Each row was made from one walk, in order. Every step used is in the known rows, and no mark comes twice. Write each row's walk.
Known rows
ratog -> dudev: [ 31.6   3.7 -17.3 -12.0   2.0   2.0   7.4  17.8   4.5   1.4 -17.9  -3.1
  10.7  32.4  20.8   8.1 -10.2  -7.1]
lifaro -> dudev -> nosaz -> ratog -> lesar: [ 24.5  -9.6 -10.6 -10.4   6.6 -12.3  -3.2 -32.5  -6.0  21.2   9.4  -4.8
 -10.4  -7.9  17.8   7.2  -8.0 -21.0]
dipi -> dudev: [ 19.2   4.8  10.7   1.1 -17.6  21.2  -1.8  33.9  -7.0 -22.1   0.6 -21.2
  14.0  10.3 -18.1  19.1  -8.3 -16.7]
ligumub -> lifaro: [-42.2  27.3  25.7  19.3 -18.4  15.9  23.0  31.2  -0.2 -22.9  16.9  14.6
  27.4   6.9 -36.3   8.6  25.8 -28.3]
dudev -> boga -> ratog: [ -5.6   7.4 -41.1  17.5   9.5   8.5  -4.7   9.3   5.4  17.4 -24.6  -6.1
   3.1  15.9 -29.1  16.7 -14.0  23.2]
lifaro -> dudev -> boga -> ratog -> lesar: [ -0.8 -14.0  17.7 -10.1  -8.4  -6.4 -10.4   3.5 -18.7  23.7 -28.9   1.8
 -31.5  10.0  -3.3  11.5 -17.8  20.5]
lifaro -> ligumub: [  1.3  10.7  13.4  10.1  -4.4  -1.2  17.4   4.6 -18.3  -3.6  36.1   4.0
  38.6  -0.4  23.2  -6.4  -2.0 -13.0]
dipi -> dudev -> boga -> ratog -> lesar: [ 24.0 -19.2   8.0  -7.3 -25.7   3.9 -19.7  11.3  -7.4  19.2 -37.9  -4.4
 -14.6   7.1 -23.7  33.1 -25.3  27.4]
dudev -> lesar: [  2.1   0.9  -3.3  15.3 -16.6 -11.0   8.5   5.5  12.8  -4.0 -34.0 -15.8
  51.2  11.0   1.7 -21.8 -15.1  25.5]
boga -> ratog -> lesar -> ligumub: [ 49.6 -26.2  -0.3 -23.9  -7.7  25.7   5.7   7.4   9.9 -17.5 -16.7  -2.6
 -82.9   5.4  14.7  -7.0 -31.7  -7.9]
ratog -> dudev -> ligumub: [-28.5  24.8 -42.0   4.6  -4.5 -12.5  -3.5  13.7  -4.0 -10.3  -6.0   3.3
  19.8  13.3  15.6  14.2  18.5  21.9]
dipi -> dudev -> nosaz: [  2.6   7.5   9.6  19.9 -27.0   7.2 -22.7  -1.1  -7.0  -3.8  12.2 -18.6
  30.2 -13.0  -3.2   9.3  13.1  25.2]
nosaz -> ratog: [ 32.0   8.9 -79.5   1.8  38.6  11.2  23.7  -6.5  19.5  -2.3  16.8 -14.6
  13.0  13.6 -12.8  17.3 -16.7 -60.7]
dudev -> lesar -> ligumub: [ 23.7 -16.7  -7.2  -8.4   2.3   5.2  11.5  -3.7  23.4 -29.9 -13.4 -13.3
 -19.8  -5.0  19.8 -40.5 -15.4  13.2]
boga -> ratog -> lesar: [ 34.6 -10.4   3.6  -5.3 -29.4  17.0   3.2  16.1  -4.3  11.9 -40.4  -2.0
 -26.8  23.3  -5.5  18.5 -33.6  -0.8]
dipi -> dudev -> nosaz -> ratog -> lesar: [ 46.6 -16.4 -18.3  -9.0 -12.1  -3.5 -13.0 -22.0   4.6  17.4  -0.4 -10.6
   6.0 -11.3  -2.9  28.1 -15.3 -12.2]
lesar -> ligumub -> lifaro -> dudev -> boga -> ratog: [-32.6   2.0  14.2   5.9  11.8  12.9  -6.6   9.2  -7.6   7.3   3.1  15.2
 -28.7  -5.8 -18.4  -4.5   4.8   5.1]
ratog -> dudev -> lesar: [ 27.4  -9.3  -2.2   0.1 -20.6 -15.1  -3.0   5.6  17.4  10.6 -50.5  -4.9
  58.9  17.5  19.5 -15.5 -19.2  27.7]
boga -> ratog -> lesar -> ligumub -> lifaro: [ -1.3  -6.5  40.3  -6.8 -27.0  30.4  11.0  24.2   7.3 -21.6   1.1  26.4
 -43.3  -8.0 -21.3   1.6   2.2 -23.9]

Which walk is each row?
[-60.8  23.7  64.3   6.8  -4.7   5.4  20.1  28.8 -31.2 -17.9  33.6  14.7
   1.1   3.2  -3.3 -16.0  28.2 -40.4]	ligumub -> lifaro -> dudev
[  5.2 -18.2  25.1 -14.0   7.3   0.4   8.4  -3.4   4.4 -28.9   1.1  -9.5
 -32.8  -8.7  36.6 -54.9 -10.0   6.1]	lifaro -> dudev -> lesar -> ligumub
[-76.9  22.0  32.9   8.5  21.6 -23.2   2.0   2.7 -22.7  -5.3  25.9   8.7
  12.9  -9.2 -21.8  -4.7  38.2  12.5]	ligumub -> lifaro -> dudev -> boga
[-37.3  -4.3  18.6 -16.2  35.8 -23.1  -1.3 -18.9  -8.3  -0.4  29.2  15.4
 -24.7 -24.5 -11.8  -2.7  23.3  -9.3]	nosaz -> ratog -> lesar -> ligumub -> lifaro -> dudev -> boga
[ -2.8   4.0 -19.8   4.6  28.8   5.0   2.1 -32.6   7.2   2.7  53.4   7.7
  -2.0 -28.5   8.6  -9.3  17.3 -48.3]	lesar -> ligumub -> lifaro -> dudev -> nosaz -> ratog
[ 39.0  -9.8 -36.5  -4.8   0.3  -9.0  -0.9 -29.9   8.9  18.7  -0.7  -7.7
  -0.2  -4.7   5.1  19.9 -12.4 -14.9]	dudev -> nosaz -> ratog -> lesar
[ 42.5  -4.5 -22.1  -4.2 -12.0  21.4  -2.2  23.6   7.9  22.6 -38.3   5.5
   4.7  35.6  10.3  16.6 -29.1  -8.6]	boga -> ratog -> dudev
[ 22.7   0.8 -15.8  16.2 -22.5   8.0 -23.8  -9.7   5.6  33.0 -21.2   2.2
  27.0   7.2  22.3   8.9  -1.1  27.4]	boga -> ratog -> dudev -> nosaz
[-54.9   1.0  50.2 -12.4  17.9 -24.7  -3.1  -4.8 -19.7 -12.2  23.2  14.0
 -30.3 -19.8  -7.7 -11.4  32.0  16.8]	ratog -> lesar -> ligumub -> lifaro -> dudev -> boga
[ 25.2   9.5 -73.5  16.2  29.1   1.8   3.8 -32.9  20.4  13.2  25.8 -13.7
  29.6  -6.2  -1.6  14.6  -2.3 -27.6]	dudev -> nosaz -> ratog
[ 12.2  -9.2   7.0  -6.0  -3.0   7.5   8.9   4.1  30.8 -14.8   2.8  26.3
  14.5 -16.8 -10.3 -10.1   3.1 -29.6]	nosaz -> ratog -> dudev -> lesar -> ligumub -> lifaro
[-50.0  12.9  54.4  13.9  -9.4   0.8  -6.2 -12.4 -18.0 -11.6  43.8  12.0
  -8.2 -27.8  19.7 -27.9  41.0   4.8]	lesar -> ligumub -> lifaro -> dudev -> nosaz
[-47.5   7.1  63.3  13.2 -24.8 -13.1   7.5  12.8 -11.1  -3.4  -7.4  10.2
  52.1  -4.5   2.1 -35.5  11.0   3.6]	ligumub -> lifaro -> dudev -> lesar
[-23.4   7.5  -8.1  11.7  15.5   4.0  -7.1   6.8 -14.1  18.9 -12.7  -2.3
  -7.4  11.4 -12.3   2.9  -6.4  15.2]	lifaro -> dudev -> boga -> ratog
[ 12.4   6.1  -9.4   9.2 -13.0  -7.9 -15.5 -13.8   2.6  16.1  -5.1  -3.4
  31.3   4.1  29.5   1.6  12.7  29.7]	ratog -> dudev -> nosaz
[-14.4   6.0 -13.3   4.3  10.3 -12.2 -14.9   7.6  -3.9  -8.7   2.7 -20.0
  22.0  -3.5 -34.0  23.8  11.1  31.7]	dipi -> dudev -> boga
[-23.6   1.7  33.4   7.3 -20.8  12.1  14.7  16.4  19.1 -33.2   6.5  17.8
   8.6 -15.5 -17.3 -23.2  16.0  -6.2]	dudev -> lesar -> ligumub -> lifaro
[-15.1  15.9 -19.9  16.4  22.4  -0.8   2.4 -28.1   0.4  15.1  44.5   7.3
  27.9 -18.3  -1.5   2.4  21.0 -45.8]	ligumub -> lifaro -> dudev -> nosaz -> ratog
[ 35.0 -27.2  -8.9 -23.1   5.8  11.6  -2.5  -2.4  11.0 -10.1 -17.8  -1.8
 -75.7  -2.5   5.7  -2.2 -23.0  15.2]	dudev -> boga -> ratog -> lesar -> ligumub
[ 40.2 -25.5  -5.7 -30.1  22.5   0.8   1.0 -31.6   5.7  -9.6  24.2  -3.1
 -69.3 -20.2  37.6 -17.3  -9.7 -22.9]	lifaro -> dudev -> nosaz -> ratog -> lesar -> ligumub
[-49.4  14.0   4.4   0.5  35.5 -26.8   1.0  -5.2 -22.5  -2.7  15.3 -10.9
  -1.6   2.2   0.0  -9.0  20.2  20.3]	lifaro -> dudev -> boga
[ -3.0   4.5 -30.2  -6.3  26.5 -24.8  -7.5  -4.2   7.0  10.5 -14.1  -6.0
  20.8  13.5  -1.4  15.1   7.9  37.1]	ratog -> dudev -> boga
[ 15.3 -13.3  -7.2  -5.8 -13.5  -2.0  -7.9   3.2  -2.6  20.4 -40.2  -1.2
 -18.5  13.1 -18.0  23.2 -23.6  27.7]	dudev -> boga -> ratog -> lesar
